What can hang from each mark:
q172: q595
q802: q243 q475 q595
q426: q908
q595: q172 q802
q475: q802
q556: q168 q802
q908: q426 q802
q168: q243 q556
q243: q168

Each row was made from one small tree. The marks that hang from a mark follow it in brackets, in the order of their numbers. Every link used is in the known rows. Write each row's tree.
Known rows:
q426[q908[q802[q243[q168] q475 q595[q172]]]]: [ 0.541  1.257 -2.829  2.115  0.549 -1.139  0.880 -2.205 -0.470 -0.299
 -1.908 -0.380 -1.745 -3.823  1.168 -3.679 -2.029 -6.511  0.475 -4.960
 -1.908  1.948]
q908[q426 q802[q243[q168] q475 q595[q172]]]: [ 1.609  0.558 -4.703  2.378 -0.817 -2.548  1.131 -1.293  0.395 -0.424
 -2.037  0.787 -3.300 -4.327  0.525 -1.796 -0.282 -5.608  0.896 -6.993
 -1.698  2.881]
q802[q243]: [ 0.750  0.411 -1.237  0.669  0.038 -1.307  0.181 -1.040  0.061 -0.536
  0.213  0.152 -0.830 -2.057  1.071 -0.230  0.064 -2.023 -0.200 -1.817
  1.290  1.259]
q243[q168[q556[q802[q475]]]]: [ 2.358  0.269  0.083  1.832 -0.018 -0.099  0.357 -0.890 -0.387  0.753
  0.098  0.525 -1.546 -2.766 -0.322 -1.186 -1.292 -4.076  0.242 -1.156
 -2.020  1.801]
q908[q802[q475 q595[q172]]]: [ 1.046  0.102 -2.343  1.553  0.179 -1.665 -0.047 -0.134 -0.640 -0.822
 -2.071  0.264 -2.299 -0.943 -0.893 -1.913 -1.678 -4.702 -0.708 -3.440
 -3.698  0.547]
q172[q595[q802]]: [-1.858  1.146 -0.419  0.377 -0.461 -0.369 -0.723  2.600  0.173 -0.967
 -0.421 -0.387  0.000 -1.144  0.758 -1.047  1.239 -2.261 -1.317  0.574
 -2.121  0.051]
q426[q908[q802[q475 q595]]]: [-0.504  1.060 -1.785  1.562  0.198  0.614 -0.603 -0.620  0.245  0.418
 -1.588 -1.015 -1.550 -0.513  0.597 -2.940 -2.124 -4.291  1.139 -2.132
 -4.270  0.595]
q168[q556[q802[q475]]]: [ 2.431  0.135 -0.722  1.644 -0.257  0.257 -0.137 -0.534  0.116 -0.453
  0.764  0.786 -1.709 -1.107 -0.394 -1.106 -1.046 -3.692  0.405 -0.615
 -3.380  0.901]
q595[q172 q802[q243[q168[q556]] q475]]: [ 1.429  0.280 -1.978  2.838  0.630 -2.883  2.049 -2.111 -1.594 -3.553
 -1.243  1.765 -1.941 -4.397  1.355 -3.145  0.226 -6.026 -1.759 -3.431
 -0.393  1.769]
q802[q243[q168] q595]: [ 0.504  1.820 -2.441  1.656  0.335 -2.461 -0.071 -1.422  0.509  1.867
 -0.920 -0.648 -0.868 -4.433  0.505 -0.696 -1.487 -4.750 -0.421 -3.042
  0.523  2.276]
q426[q908[q802[q243[q168[q556]] q475 q595[q172]]]]: [ 1.602  1.471 -2.937  2.580  0.558 -1.409  0.901 -3.157 -0.569 -0.662
 -0.801 -0.093 -2.076 -4.846  0.490 -3.552 -2.114 -6.906  1.082 -5.606
 -1.979  1.977]
q556[q168 q802[q243 q475]]: [ 2.646  0.288 -0.628  2.015 -0.622 -0.216 -0.416 -0.473  0.690 -0.048
 -0.645  0.706 -1.821 -2.080  1.420 -0.795 -2.014 -6.521 -0.324 -0.495
 -1.785  2.627]
q475[q802]: [ 0.352 -0.854 -0.282  1.211 -0.989 -0.872  0.278  1.629 -0.796  0.687
 -0.374 -0.293 -0.699  0.562  0.631 -0.748 -0.294  0.785 -0.966 -0.335
 -2.495  1.402]
q595[q802[q243 q475]]: [-0.052  0.286 -1.827  2.292  0.229 -1.599  0.370 -0.380 -0.357 -2.499
 -1.844  0.735 -2.307 -1.564  2.503 -2.401  0.230 -4.951 -1.927 -0.718
 -2.014  1.514]
q802[q243[q168[q556]] q475 q595]: [ 1.708  2.173 -3.272  2.668  1.185 -2.948 -0.121 -2.811  0.754  0.192
 -0.335 -0.212 -1.694 -5.344 -0.099 -1.898 -1.986 -6.966 -0.250 -3.000
 -2.124  2.795]
q243[q168[q556[q802[q475 q595]]]]: [ 1.950  1.193 -1.229  2.279  0.108 -0.662 -0.248 -0.890  0.172  1.750
 -0.309 -0.001 -1.737 -3.312 -0.837 -1.506 -2.186 -5.623  0.166 -1.683
 -3.177  2.008]
q168[q243 q556[q802[q475 q595]]]: [ 2.010  0.615 -3.519  2.137  0.265 -0.807 -0.701 -1.124  1.271  0.632
  0.690  1.132 -2.000 -3.693 -0.390 -1.732 -2.871 -5.600 -0.860 -3.622
 -4.094  1.871]
q168[q243 q556[q802[q475 q595[q172]]]]: [ 2.355  0.425 -3.864  1.917  0.362 -1.272  0.321 -1.603  0.721 -0.549
  0.573  1.761 -1.511 -3.978 -0.697 -2.298 -2.698 -5.573 -1.164 -4.743
 -3.270  1.261]
q168[q243 q556]: [ 1.259 -0.323 -1.576  0.853  0.442 -0.721  0.155 -1.995  0.196 -0.489
  1.852  1.287 -0.770 -3.350 -0.341 -0.063 -0.783 -0.661 -0.505 -3.137
  0.591  0.828]
q243[q168]: [ 0.174  0.121  0.625  0.476  0.227 -0.257  0.484 -0.366 -0.450  1.146
 -0.533 -0.129  0.028 -1.770  0.028 -0.118 -0.311 -0.872 -0.145 -0.430
  0.984  0.941]

Write each row's tree:
[ 0.593  0.073 -1.798  2.399  0.741 -2.559  1.954 -1.278 -1.293 -3.117
 -2.278  1.518 -1.575 -3.565  2.061 -3.342  0.097 -5.586 -2.181 -2.623
 -0.356  1.658]	q595[q172 q802[q243[q168] q475]]
[ 1.079  0.637 -1.519  3.297  0.439 -2.063  0.805 -1.626 -0.904 -2.072
 -1.247  0.853 -2.667 -3.981  1.853 -2.336 -0.214 -6.013 -1.442 -1.916
 -1.193  2.331]	q595[q802[q243[q168[q556]] q475]]
[ 0.221  1.474 -2.414  2.452  0.428 -0.640 -0.035 -1.792  0.063  0.729
 -1.892 -1.025 -2.239 -3.404  1.478 -3.221 -2.234 -6.393  0.724 -3.948
 -2.742  2.271]	q426[q908[q802[q243[q168] q475 q595]]]
[ 2.140  0.716 -3.012  2.871 -0.661 -3.959  1.382 -1.156 -0.997  0.621
 -0.242  0.089 -1.175 -4.691  0.142 -1.686 -1.399 -3.961 -1.176 -4.804
 -1.245  2.948]	q475[q802[q243[q168[q556]] q595[q172]]]
[ 2.167  1.395 -1.642  1.948 -1.415 -0.629 -0.896 -0.318  1.139  2.420
 -0.743  0.055 -1.522 -3.018  0.794  0.508 -2.739 -6.763 -0.020 -2.086
 -0.650  2.489]	q556[q168 q802[q243 q595]]
[ 0.426 -0.070 -2.310  2.059  0.432 -2.421  1.611 -0.938 -0.977 -4.084
 -1.802  1.603 -1.597 -2.015  2.006 -3.076  0.503 -5.068 -2.122 -2.280
 -1.059  0.874]	q595[q172 q802[q243 q475]]
[ 2.134  1.889 -3.858  2.302  1.387 -3.703  1.090 -3.186  0.116 -1.361
 -0.282  0.512 -1.048 -5.595 -0.621 -2.606 -1.753 -7.151 -0.456 -4.215
 -1.365  2.197]	q802[q243[q168[q556]] q475 q595[q172]]
[ 2.237  0.206  0.420  1.381 -0.638  0.207  0.461 -0.617 -0.711  1.710
  0.546  0.461 -1.214 -2.854 -0.390 -0.196 -0.989 -2.903  0.496 -1.892
 -0.088  1.440]	q243[q168[q556[q802]]]
[ 1.716  1.423 -2.789  2.342  0.008 -1.469 -0.332 -0.419  0.863  1.818
 -1.589 -0.177 -2.093 -3.666  1.160 -2.138 -2.590 -7.805 -0.816 -2.322
 -3.304  2.884]	q556[q802[q243[q168] q475 q595]]
[ 0.386 -0.073 -1.878  1.547 -0.373 -2.115  1.828 -0.756 -1.292 -2.942
 -1.321  1.567 -1.235 -2.210  2.002 -1.777  0.942 -3.364 -1.599 -2.906
  1.436  0.421]	q595[q172 q802[q243]]
[ 2.029  1.192 -3.025  2.078  0.199 -2.145  0.693 -0.901  0.322  0.379
 -1.548  0.599 -1.563 -3.962  0.630 -2.792 -2.326 -7.922 -0.977 -3.652
 -2.419  2.337]	q556[q802[q243[q168] q475 q595[q172]]]
[ 1.236  0.430 -2.908  2.434 -0.674 -3.628  1.227 -0.201 -0.863  1.005
 -1.163 -0.140 -0.785 -3.760  0.755 -1.812 -1.342 -3.612 -1.607 -4.138
 -1.198  2.886]	q475[q802[q243[q168] q595[q172]]]
[-1.204  1.527 -1.830  1.428  0.268 -1.559 -0.675  1.510  0.597 -2.591
 -0.649 -0.139 -0.992 -2.785  1.623 -2.460  0.943 -5.409 -1.971 -0.190
 -3.373  1.281]	q172[q595[q802[q243 q475]]]
[ 2.001  0.350 -1.207  1.916 -0.032 -0.740  0.321 -0.470  0.074  0.619
 -1.059  0.348 -2.162 -3.057  1.651 -2.038 -1.386 -5.916 -0.803 -1.768
 -1.812  2.705]	q556[q802[q243[q168] q475]]
[ 1.261  0.869 -4.166  2.643 -0.940 -1.906  0.173 -0.874  1.022  0.874
 -2.104  0.109 -3.784 -4.048  1.020 -1.131 -0.574 -5.546  1.115 -5.758
 -2.499  3.530]	q908[q426 q802[q243[q168] q475 q595]]
[ 1.377  0.433 -4.611  1.551 -1.843 -2.089  1.087 -0.794  0.473 -0.149
 -1.222  0.849 -2.838 -3.144  0.548 -0.223  0.526 -3.460  1.389 -7.144
  0.150  1.789]	q908[q426 q802[q243 q595[q172]]]
